What can hang from each mark
j_802: j_755 j_968
j_968: j_345 j_802
j_345: j_229 j_755 j_802 j_899 j_919
j_755: j_802 j_899
j_899: j_229
j_229: j_899

Each row was made from one small tree. The marks that hang from a mark follow it in brackets, in the order of their numbers. Every link used is in the known rows. Write each row's tree.
Known rows
j_345(j_919): [-0.691 -1.357 -0.317  1.882  0.248 -1.891  1.196  2.146 -1.164 -0.288
 -0.490 -1.784 -0.412  1.438  0.909  1.044  0.697 -1.123 -0.380  1.515
  0.466  0.996  0.767 -2.891  0.850]
j_802(j_755(j_899(j_229)) j_968): [-0.814 -1.090  0.006  1.953 -1.406  0.045  1.615  4.774 -2.122 -1.006
  0.134 -2.959 -0.523 -0.018  0.615  1.784  0.267 -1.271 -0.878  0.036
 -0.740  3.155  0.681  0.177  2.143]
j_968(j_345): [-0.976 -0.182 -0.988  2.370 -1.383 -0.346 -0.069  0.274 -1.459 -0.765
 -2.465 -0.481  0.682  0.337  0.304  1.252  0.031 -0.368 -0.861  1.181
  0.436  0.250  1.993 -2.778  0.485]
j_345(j_755(j_899(j_229)) j_802(j_968)): [-0.733  0.050 -1.414  2.300 -0.205 -1.460  1.198  5.579 -2.684 -1.449
  0.564 -2.542 -2.227 -1.220  0.724  1.753  0.905 -0.356  0.617  0.462
 -0.757  3.704  1.037  0.624  2.162]
j_802(j_755(j_899) j_968): [-0.638 -1.026 -0.296  1.904 -2.004 -0.204  0.898  3.245 -2.881 -1.689
 -0.799 -3.095  0.042  0.147  0.800  1.458  0.530 -1.652 -0.583  0.644
 -0.141  3.119 -0.661 -0.602  2.022]
j_968(j_345 j_802(j_755(j_899(j_229)))): [-0.889  0.361  0.135  0.911 -2.685 -0.003  0.968  2.409 -2.642  0.224
 -2.016  0.026  0.564 -0.289  0.397  2.158 -0.449 -0.399 -1.453  1.658
  0.361  0.778  0.169 -0.385  1.559]
j_755(j_802(j_968(j_345)) j_899(j_229)): [-1.138  0.532 -0.758  1.637 -2.167 -1.070  0.243  3.249 -2.886  0.109
 -1.145 -1.910 -0.209 -0.060  0.592  2.055 -0.464 -0.572  0.941  0.524
 -0.440  1.553  1.793  0.059  1.106]
j_755(j_802(j_968) j_899(j_229)): [-0.602 -0.135 -0.337  1.370 -1.332 -1.457  0.393  4.970 -2.809 -0.229
 -0.591 -2.926 -0.456 -0.479  0.670  1.587  0.162 -1.162  1.032  0.292
 -0.823  2.293  0.849  0.353  1.789]
j_345(j_802 j_899): [-0.770  0.569 -1.590  2.660  0.355 -2.127  0.088  3.032 -3.119 -0.570
 -0.743 -1.269 -0.200 -1.160  2.163 -0.051 -0.268 -0.830 -0.973  0.535
  0.799  1.982  1.340 -3.703  1.508]
j_755(j_802(j_968) j_899): [-0.478 -0.192 -0.499  1.371 -1.828 -1.699 -0.076  3.156 -3.742 -0.778
 -1.277 -2.933  0.159 -0.236  0.822  1.152  0.435 -1.504  1.024  0.817
 -0.409  2.171 -0.286 -0.436  1.572]
j_755(j_899): [-0.211 -0.563  0.439  2.311 -0.835 -0.642 -0.233  2.361 -2.658 -0.821
 -1.511 -1.181 -0.002  0.404  0.984  1.335  0.089 -1.270 -1.030  0.603
 -0.282  0.537 -0.201 -2.228  0.922]
j_968(j_345(j_755 j_899 j_919) j_802): [-1.609 -0.451 -1.757  1.611 -0.888 -2.739  2.866 -0.556 -3.080 -0.587
 -1.297 -0.105 -0.411 -0.530  0.977  2.612  0.254 -0.057  0.739  2.143
  1.148  1.143  0.712 -2.500  1.354]
j_802(j_968): [-0.680 -1.169 -1.428  2.445 -0.757 -0.743  0.602  2.888 -1.342 -1.835
 -1.094 -3.069 -0.136 -0.394  0.417  1.645  0.442 -1.237  0.211  0.464
 -0.181  2.154  1.087 -1.570  1.278]
j_345(j_229 j_755 j_899 j_919): [-1.874 -1.413 -1.390  2.651  1.258 -4.136  3.488  1.714 -3.293 -1.376
  0.144 -0.970 -1.960 -0.530  1.566  0.236  1.464 -0.206  0.611  2.089
  0.183  2.113  1.474 -3.323  1.369]
j_755(j_802 j_899(j_229)): [-0.459 -0.056  0.447  0.997 -1.008 -1.600 -0.079  4.031 -3.168  0.180
 -1.217 -1.510 -0.114 -0.165  0.785  0.802  0.244 -0.787 -0.283  0.703
 -0.817  0.659  0.885 -0.702  1.420]
j_755(j_802(j_968(j_345(j_919)))): [-1.582 -0.477 -1.592  1.013 -1.517 -2.418  1.178  1.137 -1.997 -0.114
 -0.972 -2.391 -0.145  1.171  0.448  1.561  0.314 -0.876  1.837  1.817
  0.768  1.968  1.627 -1.217  0.804]
j_755(j_802): [-0.595 -0.018 -0.722  0.645 -1.168 -1.667 -0.308  1.830 -2.690 -0.717
 -2.340 -2.024  0.710 -0.322  0.368 -0.139  1.012 -0.757  0.226  1.525
 -0.106  0.779  0.824 -1.899  1.003]
j_755(j_802 j_899): [-0.197  0.355  0.172  0.879 -1.506 -1.742 -0.722  2.329 -3.839 -0.264
 -1.912 -1.562  0.502  0.041  0.915  0.320  0.445 -1.266 -0.034  1.205
 -0.392  0.575 -0.361 -1.611  1.080]
j_229(j_899): [-0.273 -0.248 -1.457  2.535 -0.408 -0.086 -0.644  1.620 -2.163 -1.257
 -1.370 -1.258  1.586 -0.309  1.024  1.348 -0.063 -1.739 -1.449  0.155
 -0.420  0.746  0.060 -3.471  1.645]
j_802(j_755(j_899(j_229)) j_968(j_345)): [-1.318 -0.328 -0.410  2.142 -2.347  0.415  1.350  3.176 -2.030 -0.813
 -0.521 -2.074 -0.103  0.058  0.483  2.303 -0.094 -0.699 -0.857  0.263
 -0.271  2.485  1.529  0.011  1.666]
j_968(j_345(j_755)): [-1.133 -0.399 -1.296  1.866 -1.102 -0.522  0.979 -0.382 -1.939 -2.111
 -2.234 -0.694 -0.077 -0.276 -0.300  1.574  1.261  0.356 -0.363  1.410
  0.007  0.743  2.036 -1.841  0.649]
j_345(j_229 j_802 j_899 j_919): [-1.469 -0.036 -1.671  2.818  1.410 -4.871  1.706  3.391 -3.362  0.053
  0.620 -0.634 -1.933 -0.078  2.632 -0.672  0.324 -0.437  0.173  2.027
  1.171  2.410  1.599 -4.436  1.256]
j_345(j_802(j_968) j_899(j_229) j_919): [-1.314 -0.623 -1.963  3.055  1.204 -2.942  2.289  5.600 -1.756  0.164
  2.330 -2.769 -2.024 -0.277  2.217  1.401 -0.428 -1.003  0.854  0.165
  0.559  3.889  2.510 -2.172  2.037]

Write each row's tree
[-1.461 -1.507 -0.898  2.602  1.166 -2.654  3.361  2.898 -1.801 -0.643
  1.164 -1.772 -1.681 -0.409  1.163  1.672  0.859 -0.068  0.094  0.485
 -0.218  1.989  2.398 -2.028  1.738] => j_345(j_755 j_899(j_229) j_919)
[-1.178  0.320 -0.563  0.942 -2.710 -1.775  0.970  1.000 -4.101 -0.499
 -3.036  1.007  0.279 -0.365  0.787  0.859  0.146 -0.415 -0.925  3.183
  0.744  1.052 -0.528 -1.525  1.346] => j_968(j_345(j_229) j_802(j_755(j_899)))
[-1.855  1.300 -2.192  2.938  0.001 -3.404  0.407  1.686 -3.779 -0.430
 -1.468  0.722 -0.698 -1.186  2.106 -0.709 -0.400  0.388 -0.569  1.691
  1.243  1.757  2.738 -4.399  0.848] => j_968(j_345(j_229 j_802 j_899))
[-0.857  0.413 -0.472  1.387 -1.742 -0.704  1.493  1.754 -2.719 -0.697
 -2.210  0.330 -0.446 -0.931 -0.074  3.022  0.085  0.367 -0.263  1.548
 -0.308  0.370  0.749  0.091  1.472] => j_968(j_345(j_755(j_899(j_229))) j_802)
[-0.336 -0.339  0.554  0.733 -2.009 -0.409  1.090  3.936 -2.530 -0.225
 -1.315 -0.992  0.322 -0.608  0.572  1.737  0.087 -0.961 -1.513  1.589
 -0.228  1.493 -0.545 -0.197  2.208] => j_968(j_802(j_755(j_899(j_229))))
[-1.838 -0.340 -1.476  0.530 -0.372 -4.259  2.252  0.086 -3.363 -0.891
 -1.476 -0.441 -1.103  0.452  0.304 -0.139  1.991  0.575  1.537  3.641
  0.492  1.387  1.931 -1.679  0.570] => j_968(j_345(j_229 j_755(j_802) j_919))
[-0.300 -0.298  0.211  0.627 -2.463 -0.572  0.655  2.166 -3.464 -0.800
 -2.246 -1.139  0.938 -0.278  0.729  1.360  0.333 -1.323 -1.246  2.068
  0.461  1.263 -1.917 -1.063  2.006] => j_968(j_802(j_755(j_899)))
[-1.563  0.579 -0.750  0.913 -1.606 -2.965  0.654  0.445 -5.077 -1.276
 -2.603  0.109 -0.609 -0.594  0.434 -0.128  1.569  0.339  0.667  2.740
 -0.298  0.958  0.883 -1.059  0.670] => j_968(j_345(j_229 j_755(j_802 j_899)))
[-1.542  0.065 -1.734  1.706 -0.983 -1.465  2.255  1.058 -2.736 -0.925
 -1.854  0.097 -0.338 -2.113  0.516  2.570  0.109  0.563 -0.095  1.043
  0.115  0.936  2.271 -1.407  1.878] => j_968(j_345(j_755 j_899(j_229)) j_802)
[-1.335  0.558 -1.527  1.924 -1.716 -1.369  0.636  0.043 -3.030 -0.433
 -2.874  0.272  0.843 -1.318  1.206  1.968 -0.981 -0.538 -0.601  1.226
  1.207  0.296  0.996 -3.195  1.211] => j_968(j_345(j_899) j_802)
[-0.687  0.398 -0.202  0.898 -3.251 -0.326  0.392  0.582 -3.520 -0.366
 -2.895 -0.037  1.150  0.018  0.618  1.876 -0.127 -0.913 -1.324  2.126
  0.856  0.546 -1.043 -1.196  1.442] => j_968(j_345 j_802(j_755(j_899)))
[-1.907  0.253 -1.649  1.416 -1.820 -2.429  1.992  0.372 -4.020 -0.983
 -2.830  0.749  0.584 -1.534  1.259  0.267 -0.118 -0.198 -0.744  2.641
  1.362  1.640  0.956 -3.050  1.678] => j_968(j_345(j_229 j_899) j_802(j_755))
[-1.592  0.491 -1.618  1.304 -1.379 -2.167  1.290 -0.776 -4.435 -1.351
 -2.255 -0.768  0.387 -1.419  0.633  0.461  0.989  0.187  0.575  1.094
  0.404  1.129  1.905 -2.070  1.142] => j_968(j_345(j_755(j_802) j_899))
[-0.484  0.457 -0.640  2.066  0.219 -1.528  0.537  4.709 -2.865 -0.879
  0.105 -1.201 -1.773 -0.836  0.825  1.085  0.904  0.076 -0.582  0.937
 -0.767  2.070  0.950 -0.539  1.772] => j_345(j_755(j_899(j_229)) j_802)
[-1.745 -0.396 -0.854  2.275 -2.052 -1.435  1.380  1.986 -3.584 -1.396
 -1.547 -1.096 -0.423  0.094  0.798  0.829  0.515 -0.793 -0.215  1.492
  0.249  2.750  0.637 -1.186  1.304] => j_802(j_755(j_899) j_968(j_345(j_229)))
[-1.717 -0.114 -1.558  1.897  0.716 -4.549  2.390  3.429 -3.771 -0.522
  0.905 -1.022 -1.448 -0.114  2.520 -1.425  0.779 -0.509 -0.547  2.576
  1.357  3.492  0.906 -4.007  1.757] => j_345(j_229 j_802(j_755) j_899 j_919)
[-0.560 -0.699  0.911  1.574 -1.222 -0.082  0.884  4.091 -2.276 -0.593
 -0.390 -1.694 -0.022  0.040  0.658  1.099  0.534 -0.848 -1.889  0.508
 -0.715  1.654  0.630 -0.716  1.659] => j_802(j_755(j_899(j_229)))
[-0.791 -1.309  0.394  2.184  0.412 -1.882  2.418  3.577 -1.851 -0.335
  1.030 -1.646 -1.939  0.772  0.813  2.236  1.176 -0.281 -0.064  1.112
 -0.758  1.483  0.806 -0.568  1.443] => j_345(j_755(j_899(j_229)) j_919)
[-1.009 -0.032 -0.867  1.906  0.869 -4.551  1.709  3.426 -3.734 -0.684
  0.401 -0.504 -2.741  0.533  1.692 -0.007  1.633 -0.178  0.505  2.897
  0.054  2.445 -0.105 -1.982  1.280] => j_345(j_229 j_755(j_899) j_802 j_919)
[-1.242  0.357 -0.893  1.418 -1.684 -2.425  1.282  0.513 -4.141 -1.136
 -3.025  1.213 -0.789 -0.955  0.293  1.589  0.859  0.212  0.294  3.093
  0.220  0.639 -0.158 -1.104  1.060] => j_968(j_345(j_229 j_755(j_899)) j_802)
[-0.936 -0.918 -1.826  0.514 -1.266 -1.746  1.322  2.031 -3.078 -2.353
 -1.388 -3.426 -0.318 -1.111 -0.170  0.765  1.945 -0.688  1.815  1.612
 -0.356  2.862  0.823  0.236  1.660] => j_345(j_755(j_802(j_968)))
[-1.900 -0.126 -2.509  2.341 -0.087 -3.264  1.904  4.187 -4.109 -1.954
 -0.009 -2.274 -1.245 -1.683  2.068 -1.054  0.731 -0.774  0.023  1.631
  0.815  4.753  1.377 -2.534  2.447] => j_345(j_229 j_802(j_755 j_968) j_899)
[-1.119  0.501 -0.261  0.859 -1.686 -1.226  0.799  1.693 -3.554 -0.400
 -1.558 -0.525 -0.506 -0.548  0.109  1.392  0.915  0.447  0.225  1.218
 -0.714  0.759  1.685  0.104  1.015] => j_968(j_345(j_755(j_802 j_899(j_229))))
[-0.989  0.558 -0.339  0.798 -2.125 -1.523  0.286  0.051 -4.348 -0.930
 -2.546 -0.690  0.321 -0.389  0.224  1.083  1.102 -0.125  0.456  1.866
 -0.136  0.610  0.301 -0.661  0.732] => j_968(j_345(j_755(j_802 j_899)))
[-0.636 -0.756  0.361  0.810 -0.214 -2.806  2.087  3.520 -3.064  0.164
  0.428 -1.939 -1.646  0.510  0.773  1.334  1.519 -0.351  0.951  1.510
 -0.797  1.499  0.454  0.049  1.441] => j_345(j_755(j_802 j_899(j_229)) j_919)
[-2.020 -0.954 -1.961  2.617 -0.318 -2.899  2.320  1.675 -1.400 -0.713
 -0.648 -1.359 -1.543  1.061  0.898  1.382  0.431 -0.657  1.193  2.102
  0.685  2.276  2.194 -2.522  0.500] => j_802(j_968(j_345(j_229 j_919)))
[-1.066 -0.049 -1.944  2.526  0.001 -3.245  1.163  4.253 -4.152 -2.005
 -0.257 -1.605 -2.591 -1.231  1.247  0.388  1.473 -0.378  0.898  2.039
 -0.204  3.912  0.275 -0.704  1.841] => j_345(j_229 j_755(j_899) j_802(j_968))
[-1.409  0.729 -1.446  2.905  0.551 -2.739  1.484  3.076 -1.770  1.018
  0.972 -0.355 -1.144  0.226  2.079  1.139 -0.841  0.113 -0.471  0.684
  1.097  1.828  3.412 -3.365  0.952] => j_968(j_345(j_802 j_899(j_229) j_919))
[-1.789 -1.055 -0.933  2.926  1.163 -3.995  2.420  2.302 -2.688 -0.471
  0.050 -0.688 -1.394  0.143  2.201 -0.116  0.261 -0.808  0.004  1.605
  0.617  1.506  1.560 -4.426  1.159] => j_345(j_229 j_899 j_919)
[-1.341 -1.511 -1.033  2.427  0.608 -2.669  2.724  1.326 -2.691 -1.337
  0.364 -1.826 -1.206 -0.066  1.461  1.345  1.103 -0.555  0.178  0.990
  0.320  1.930  0.913 -2.784  1.544] => j_345(j_755 j_899 j_919)
[-1.541 -0.891 -1.481  2.488 -0.926 -1.329  1.559  1.253 -0.647 -0.674
 -0.522 -2.027 -0.460  1.458  0.644  2.441  0.039 -0.949  0.781  1.025
  0.847  1.827  1.858 -1.913  0.740] => j_802(j_968(j_345(j_919)))
[-0.820 -0.200  0.123  0.841 -2.590 -1.469  1.495  0.740 -2.902  0.490
 -1.508 -0.147  0.495  1.358  0.923  2.312 -0.210 -1.155 -0.732  2.697
  1.060  0.753 -1.294 -1.449  1.252] => j_968(j_345(j_919) j_802(j_755(j_899)))
[-1.395 -0.170 -2.241  1.580 -0.554 -2.464  1.319  4.427 -2.898 -2.004
 -0.515 -2.373 -1.108 -0.827  1.073 -0.957  1.348 -0.682  0.075  2.311
  0.679  4.477  1.049 -1.650  2.143] => j_345(j_229 j_802(j_755 j_968))
[-1.257  0.499 -2.343  1.894 -0.677 -3.083  0.831  0.456 -2.652  0.057
 -1.758  0.929  0.738  0.317  1.370  1.872 -0.571 -1.190  0.010  2.595
  0.701  0.545 -0.289 -3.715  1.268] => j_968(j_345(j_229(j_899) j_919) j_802)
[-2.182 -0.574 -1.853  1.880 -1.616 -1.278  1.871  1.430 -2.428 -1.978
 -1.813 -1.547 -0.275 -0.243  0.276  0.270  0.878 -0.316 -0.136  1.907
  0.539  3.084  1.873 -1.527  1.217] => j_802(j_755 j_968(j_345(j_229)))
[-1.837 -0.060 -2.769  2.417 -1.673 -0.678  1.026  1.152 -3.218 -1.964
 -1.253 -1.242  1.056 -0.623  0.696  0.896  0.229 -1.199 -0.630  1.277
  0.062  3.022  0.884 -2.490  2.034] => j_802(j_755 j_968(j_345(j_229(j_899))))
[-1.568  0.275 -1.871  1.836 -1.841 -1.779  0.547  0.871 -3.720 -0.984
 -1.753 -2.008  0.596 -1.172  1.225  1.006 -0.354 -0.877  1.326  0.521
  0.723  2.084  2.069 -2.214  1.172] => j_755(j_802(j_968(j_345(j_899))))
[-1.522  0.269 -2.132  2.631  0.331 -3.008  1.815  0.751 -3.141 -0.654
  0.268 -0.285 -1.242 -0.094  1.748  1.055  0.598  0.148  0.332  1.669
  1.328  2.050  1.970 -3.050  1.009] => j_968(j_345(j_755 j_802 j_899 j_919))
[-1.352 -1.331 -1.679  0.518 -0.720 -2.987  2.460  2.203 -2.531 -1.515
 -0.054 -3.629 -1.089  0.347  0.144  1.022  2.073 -0.869  2.513  1.967
  0.144  3.127  0.434  0.009  1.661] => j_345(j_755(j_802(j_968)) j_919)
[-1.475 -1.322 -1.915  1.408 -0.363 -3.728  2.989  2.040 -3.805 -1.411
  0.553 -3.462 -1.072 -0.613  1.153  1.203  1.401 -0.986  2.541  1.179
  0.289  3.579  0.963 -1.187  2.123] => j_345(j_755(j_802(j_968)) j_899 j_919)
[-1.266 -0.477 -2.304  2.223  0.801 -4.259  1.666  4.558 -1.968 -0.613
  0.592 -2.200 -2.293  0.472  1.464  0.003  0.663 -0.774  1.229  2.388
  0.726  3.687  1.245 -2.335  1.466] => j_345(j_229 j_802(j_968) j_919)
[-1.533 -0.807 -2.145  2.228 -1.321 -0.363  1.589  0.460 -1.780 -2.481
 -1.714 -1.995 -0.575 -0.426 -0.300  2.184  1.168 -0.055  0.760  1.071
  0.111  2.394  1.810 -0.716  1.076] => j_802(j_968(j_345(j_755)))
